What can hang from each mark
rimur: daro sageg
gazugur: daro
giko: dolep sugor
dolep: giko
daro: gazugur sugor
maka: nogo sugor tegas
tegas: maka
sugor: daro giko maka
sageg: rimur

Every row comes from one small tree of marks. The marks that hang from a mark follow it in brackets, in alphabetical order. Every link used is in the known rows. Which tree was each row made from?
Known rows
giko(dolep sugor(maka)): -1.414 1.209 -1.055 -3.764 1.080 -3.533 -0.369 3.226 1.987 3.331 0.674 -1.799 2.831 2.766 0.432 0.224 1.800 3.217 0.969 -2.261 -1.146 -3.480 5.232 -1.839
gazugur(daro(sugor(giko))): 1.961 0.639 1.382 -0.908 -1.431 0.406 0.327 -0.514 2.871 0.655 -0.916 -2.322 2.392 1.616 -1.731 3.615 -1.315 1.747 -1.321 -0.802 -0.760 3.534 -0.220 0.336
gazugur(daro(sugor(maka(tegas)))): 2.459 -0.020 1.875 -0.867 -1.510 -0.093 0.784 0.259 1.634 1.431 -0.330 -2.001 2.025 1.623 -1.750 2.307 0.304 1.565 -1.038 -0.928 -1.568 2.511 0.496 -0.366
giko(dolep sugor(daro(gazugur) maka(nogo))): 0.849 2.522 -0.680 -4.485 0.236 -2.785 -0.476 3.061 4.002 4.303 0.794 -2.582 2.512 3.874 -0.347 -0.800 0.668 4.499 2.107 -1.049 0.322 -1.917 3.977 -4.185
sageg(rimur(daro)): -1.604 0.194 4.814 1.960 -1.367 1.873 -0.140 1.174 -4.288 -0.482 -1.470 -0.051 0.325 2.617 -1.911 3.196 2.166 0.967 0.365 3.592 2.889 -3.534 -1.524 -0.414
daro(gazugur sugor(giko maka(nogo tegas))): 0.156 1.407 2.715 -1.759 0.530 1.119 -1.864 -1.174 0.960 1.126 -0.340 -3.514 0.926 2.683 0.800 0.938 -2.671 0.754 -1.360 -0.838 -0.021 3.705 2.980 1.055
dolep(giko(sugor(daro(gazugur) maka))): 1.659 0.099 4.104 -0.932 1.368 -0.906 -3.251 -0.654 0.105 4.158 -0.211 -1.418 0.027 1.063 -0.431 1.638 -2.222 -0.332 0.231 -2.686 -1.203 -0.867 2.241 0.918
rimur(daro(gazugur sugor(giko maka)) sageg): -1.098 -3.883 1.553 -1.441 -1.443 1.955 0.163 -1.311 -1.204 0.540 -0.577 -1.970 -0.286 2.905 0.612 8.779 -3.201 0.920 -0.471 2.337 -0.779 -0.713 2.780 -0.818
rimur(daro(gazugur sugor(giko)) sageg): -1.028 -2.053 3.080 -1.226 -1.075 2.265 0.814 -0.824 -1.498 -0.191 -0.827 -1.841 -0.599 2.545 0.250 8.082 -3.247 0.938 -0.675 2.766 -0.339 1.623 1.828 -0.455
rimur(daro(gazugur sugor(maka)) sageg): -0.244 -3.356 2.632 -1.901 -1.564 1.478 1.154 -0.140 -2.467 0.172 -0.379 -1.762 -0.505 2.473 0.099 7.784 -2.778 1.029 0.176 3.359 -0.847 0.023 2.859 -0.950
tegas(maka(nogo sugor(daro(gazugur) giko))): 2.279 -0.714 3.386 -4.831 1.082 0.646 -2.426 -1.238 1.932 1.976 0.074 -0.509 2.073 5.701 -1.161 0.464 0.277 2.109 -2.385 2.586 -0.251 3.122 0.843 -1.083
maka(nogo tegas): -2.485 4.095 3.250 -0.646 1.157 0.400 -2.751 0.444 -3.269 1.450 -0.061 -0.623 -0.371 4.198 -0.669 -3.923 3.509 -0.841 -2.988 0.035 1.628 2.799 -1.967 -3.480
gazugur(daro): 1.929 0.125 1.975 0.468 -1.389 -1.413 1.071 1.189 0.884 -0.008 -0.687 -1.568 1.918 2.696 -2.158 2.711 0.106 1.325 0.470 0.276 -0.291 0.818 -1.306 -0.637
dolep(giko): -1.452 -0.059 3.638 -0.100 1.071 -0.405 -3.103 -0.832 -3.500 2.116 -0.951 -0.564 -0.211 1.514 -0.165 1.378 -1.829 -1.849 -0.487 -0.883 -0.220 -0.105 -0.001 0.950
maka(nogo sugor(daro)): 1.947 4.008 1.503 -5.022 0.271 3.732 -3.487 -0.068 -1.277 1.472 0.213 -0.572 0.811 4.326 -1.478 -0.985 2.075 0.244 -2.059 2.634 1.655 4.224 1.139 -1.914
gazugur(daro(sugor(giko maka))): 1.987 -1.254 -0.155 -1.075 -1.744 0.080 -0.330 -0.977 3.275 1.351 -0.670 -2.373 2.691 2.012 -1.383 4.187 -1.212 1.832 -1.017 -1.156 -1.161 1.223 0.844 -0.209
sugor(daro maka(nogo tegas)): 0.397 -0.189 -2.118 -2.164 -1.564 1.166 -2.827 -0.179 3.192 4.454 0.340 -0.672 0.466 4.911 -0.788 -1.101 2.271 0.993 0.168 0.171 1.027 -2.731 -1.226 -5.070
dolep(giko(sugor(daro))): 0.984 1.556 4.449 -1.015 1.557 -0.099 -3.208 -0.418 -0.102 3.848 -0.473 -0.839 -0.117 0.552 -0.877 0.945 -1.452 -0.496 -0.710 -2.560 -0.927 0.624 0.836 0.740
maka(sugor(giko) tegas): -0.763 4.079 4.272 -1.410 2.248 3.603 -2.866 -0.260 -2.071 0.954 0.634 0.145 -0.354 2.613 0.499 0.629 3.908 -1.996 -3.712 -2.144 -2.092 3.507 1.806 2.297
rimur(daro): -0.931 1.126 0.705 -1.393 -0.781 2.201 -0.292 0.769 -1.133 1.795 -0.589 -0.856 0.275 2.762 -1.429 3.979 -0.564 1.443 -0.181 2.297 -0.030 -2.338 -1.926 -1.552
rimur(daro sageg): -2.422 -3.125 1.136 -0.661 -1.439 1.236 0.408 0.235 -2.966 0.107 -0.592 -0.096 -0.788 3.462 -0.361 7.039 -0.113 0.150 -0.272 3.298 0.011 -2.212 0.162 -2.406
sugor(daro(gazugur) giko maka(nogo tegas)): 0.232 -0.649 -1.558 -0.505 -1.068 1.351 -4.066 -1.870 5.312 4.015 0.018 -2.107 0.416 5.709 0.445 1.542 -0.145 1.107 0.248 -1.348 1.159 -3.094 -0.934 -3.862
dolep(giko(sugor(daro maka(nogo tegas)))): 0.679 0.690 3.672 -1.229 1.543 -0.445 -4.645 -1.218 -0.692 5.156 -0.054 -0.783 -0.290 1.538 -0.507 0.049 -0.021 -0.828 -1.833 -3.297 -0.852 -0.623 1.248 -1.070
sugor(daro(gazugur) giko(dolep) maka(tegas)): -0.678 -0.620 -2.937 -1.088 -1.465 -0.108 -1.482 0.204 6.644 4.606 0.319 -1.971 1.147 5.252 1.296 2.558 0.170 2.520 2.650 -1.797 -0.210 -4.784 0.188 -3.524

Write each row's tree
-0.832 -1.679 -5.142 -3.053 -1.901 -0.511 -3.195 -0.666 6.141 4.244 -0.123 -2.762 2.202 6.594 0.897 2.412 -1.379 3.250 2.466 0.179 1.850 -5.101 0.769 -5.454
sugor(daro(gazugur) giko(dolep) maka(nogo))
2.301 -0.476 3.251 -5.668 0.834 0.580 -1.782 -0.351 0.662 2.325 0.283 0.204 2.048 5.317 -1.831 -0.761 1.367 2.145 -2.499 3.288 -0.231 3.208 0.825 -1.652
tegas(maka(nogo sugor(daro)))
-2.357 -2.721 0.498 -1.953 -1.393 3.003 -0.290 -1.439 -1.064 0.762 -0.886 -0.867 -0.337 2.407 0.078 7.827 -1.592 0.552 -2.070 2.370 -0.505 0.384 1.408 -1.465
rimur(daro(sugor(giko)) sageg)
-2.623 0.490 -1.824 -3.245 -0.221 1.271 -1.798 -0.604 2.616 2.903 -0.128 -1.912 1.925 2.199 1.042 1.409 -0.132 1.283 -1.732 -1.893 -1.064 0.791 2.936 -0.182
daro(sugor(giko(dolep) maka(tegas)))
-0.596 0.711 6.472 2.529 -1.097 1.395 0.608 1.680 -4.656 -1.230 -1.368 -0.780 0.130 2.679 -1.749 3.423 1.009 1.256 1.443 3.771 2.990 -2.561 -1.125 0.258
sageg(rimur(daro(gazugur)))
-0.475 -2.458 3.600 -1.364 -1.182 1.685 1.297 -0.132 -2.817 0.644 -0.182 -1.509 -1.001 2.479 0.224 6.886 -1.759 0.619 -0.398 2.690 -1.138 0.744 2.467 -1.051
rimur(daro(gazugur sugor(maka(tegas))) sageg)
-1.025 2.270 0.463 -3.702 1.232 2.092 -2.393 0.504 -0.794 0.578 0.132 -0.691 1.595 3.409 0.665 2.483 1.478 -0.068 -1.380 -0.089 -0.857 1.230 3.498 1.557
maka(sugor(giko(dolep)))
1.317 -0.940 -1.027 -1.789 -1.857 -0.729 0.042 -0.162 3.392 1.810 -0.567 -2.505 3.049 2.429 -1.047 3.722 -0.814 2.517 -0.582 -1.159 -1.224 0.647 1.186 -1.071
gazugur(daro(sugor(giko(dolep) maka)))
3.305 4.048 4.102 -1.559 0.890 -0.024 0.412 2.228 4.235 1.696 0.142 -2.039 0.939 1.350 -1.480 0.617 -0.977 2.497 1.535 -1.237 -0.220 2.081 1.894 1.094
giko(sugor(daro(gazugur)))
-0.401 -1.474 3.998 -1.480 -1.189 1.868 1.927 0.271 -2.738 -0.426 -0.713 -1.713 -0.781 2.030 -0.250 7.061 -2.866 1.003 -0.123 3.739 -0.348 2.294 1.883 -0.532
rimur(daro(gazugur sugor) sageg)
1.255 2.183 -0.306 -3.927 0.105 -2.722 0.745 3.644 5.033 4.094 0.828 -2.407 2.423 3.024 -0.096 0.409 0.407 4.463 2.990 -1.519 -0.731 -2.504 4.451 -2.423
giko(dolep sugor(daro(gazugur) maka))
3.332 -0.686 5.027 -4.322 0.829 0.373 0.459 0.635 2.003 1.361 0.355 0.000 1.825 3.984 -1.491 1.070 0.179 2.196 -0.293 2.840 -1.754 3.138 1.576 1.385
tegas(maka(sugor(daro(gazugur))))
-0.184 1.314 6.968 1.436 -1.245 2.441 0.921 1.189 -4.125 -0.964 -1.409 -1.165 0.343 1.731 -1.778 3.066 0.259 1.585 0.537 3.809 2.650 -0.288 -0.221 0.905
sageg(rimur(daro(gazugur sugor)))
3.026 4.524 3.205 -4.396 0.489 3.143 -2.618 0.346 -1.524 0.760 0.275 -1.298 0.639 4.509 -1.307 -0.916 0.755 0.504 -1.043 2.870 1.624 5.144 1.522 -1.180
maka(nogo sugor(daro(gazugur)))
-1.684 -2.176 1.415 -2.404 -1.498 2.585 0.840 -0.398 -2.386 0.534 -0.627 -0.713 -0.444 2.031 -0.462 6.721 -1.176 0.720 -1.390 3.247 -0.452 1.105 1.331 -1.539
rimur(daro(sugor) sageg)
2.654 -0.708 1.057 -1.348 -1.852 -0.339 0.792 0.231 1.936 1.127 -0.458 -2.221 2.549 1.640 -1.842 3.065 -0.884 1.881 -0.473 -0.261 -1.227 1.961 0.957 -0.205
gazugur(daro(sugor(maka)))
1.156 2.256 4.289 -2.195 0.413 0.618 -0.190 0.322 -0.809 0.700 -0.079 -3.209 0.749 2.123 0.040 -0.528 -2.270 0.951 -0.654 0.455 0.017 4.799 3.092 0.821
daro(gazugur sugor(maka(nogo tegas)))
-0.389 1.942 -1.756 -1.480 -1.425 0.411 -0.212 0.918 6.549 2.290 -0.558 -2.345 1.506 4.588 0.375 2.733 -2.195 3.255 3.535 0.317 1.411 -1.484 -0.710 -2.134
sugor(daro(gazugur) giko(dolep))
-2.018 -0.827 -0.447 -1.203 0.120 -0.570 -3.306 -0.161 -1.424 2.300 0.282 -0.862 0.631 4.561 0.112 -1.291 2.578 -0.513 -1.634 -0.561 0.433 -2.596 0.631 -3.073
sugor(maka(nogo tegas))
0.908 4.063 0.595 -4.899 0.442 2.621 -3.726 -0.228 0.345 1.831 0.187 -1.698 1.289 5.537 -0.196 0.360 0.906 1.489 -1.158 1.701 1.638 3.232 1.916 -2.609
maka(nogo sugor(daro(gazugur) giko(dolep)))
0.779 -1.712 -3.868 -3.022 -2.196 0.986 -2.883 -0.424 3.986 3.631 -0.114 -1.182 1.487 4.951 -0.903 0.607 0.302 1.673 1.235 1.303 1.676 -3.667 -0.228 -4.602
sugor(daro maka(nogo))
-1.611 1.688 -1.379 -4.390 1.212 -3.562 -1.595 2.676 1.127 3.591 0.600 -1.999 2.858 3.662 0.143 -1.036 2.085 3.184 -0.064 -1.800 -0.218 -2.742 5.085 -3.552
giko(dolep sugor(maka(nogo)))
-0.488 0.368 4.397 -0.758 2.434 -1.351 -4.871 -1.182 -2.879 4.123 -0.059 -0.918 -0.169 1.445 -0.160 -0.143 0.036 -1.659 -2.686 -3.533 -1.090 -0.524 2.306 -0.188
dolep(giko(sugor(maka(nogo tegas))))
0.827 -0.750 1.426 -5.999 0.844 0.284 -2.557 -0.935 2.104 2.990 0.220 -0.050 2.600 5.941 -1.045 -0.199 1.450 2.765 -2.422 2.487 -0.264 2.032 0.943 -2.581
tegas(maka(nogo sugor(daro giko(dolep))))
1.597 -0.334 0.770 -1.015 -1.360 0.177 -1.139 -1.229 2.373 1.946 -0.472 -2.290 2.297 2.732 -1.328 2.532 0.140 1.481 -2.287 -1.502 -0.846 2.180 0.182 -1.473
gazugur(daro(sugor(giko maka(nogo tegas))))
-0.197 -3.453 -5.614 -1.442 -2.187 1.981 -3.404 -1.886 7.899 3.769 -0.426 -1.285 1.700 4.457 0.368 4.618 -1.038 1.378 1.415 -1.304 0.252 -5.832 0.033 -2.028
sugor(daro giko maka)
2.036 5.145 5.151 -1.346 1.251 4.280 -1.848 0.083 0.983 1.785 0.727 -0.433 -0.736 2.933 0.088 0.731 2.484 -0.780 -1.636 -1.360 -1.574 4.350 0.756 1.756
maka(sugor(daro(gazugur) giko) tegas)
-0.838 1.272 0.487 -3.274 -0.050 1.546 -1.860 -0.483 -0.145 2.150 -0.150 -1.750 1.215 1.931 -0.189 -0.981 0.289 0.446 -2.433 -0.242 -0.216 3.128 2.243 -0.676
daro(sugor(maka(nogo tegas)))
-2.353 -0.566 -3.056 -3.878 -0.625 0.972 -1.775 -0.743 3.110 2.437 -0.479 -2.296 2.565 2.250 0.992 2.548 -1.579 1.585 -0.913 -1.004 -0.604 0.082 3.578 0.029
daro(sugor(giko(dolep) maka))
2.855 -0.145 4.449 -5.151 0.966 0.198 -1.239 -0.139 0.621 1.751 0.325 -0.282 1.968 5.282 -1.717 -0.723 0.598 2.306 -1.753 3.516 -0.199 3.784 0.937 -1.066
tegas(maka(nogo sugor(daro(gazugur))))
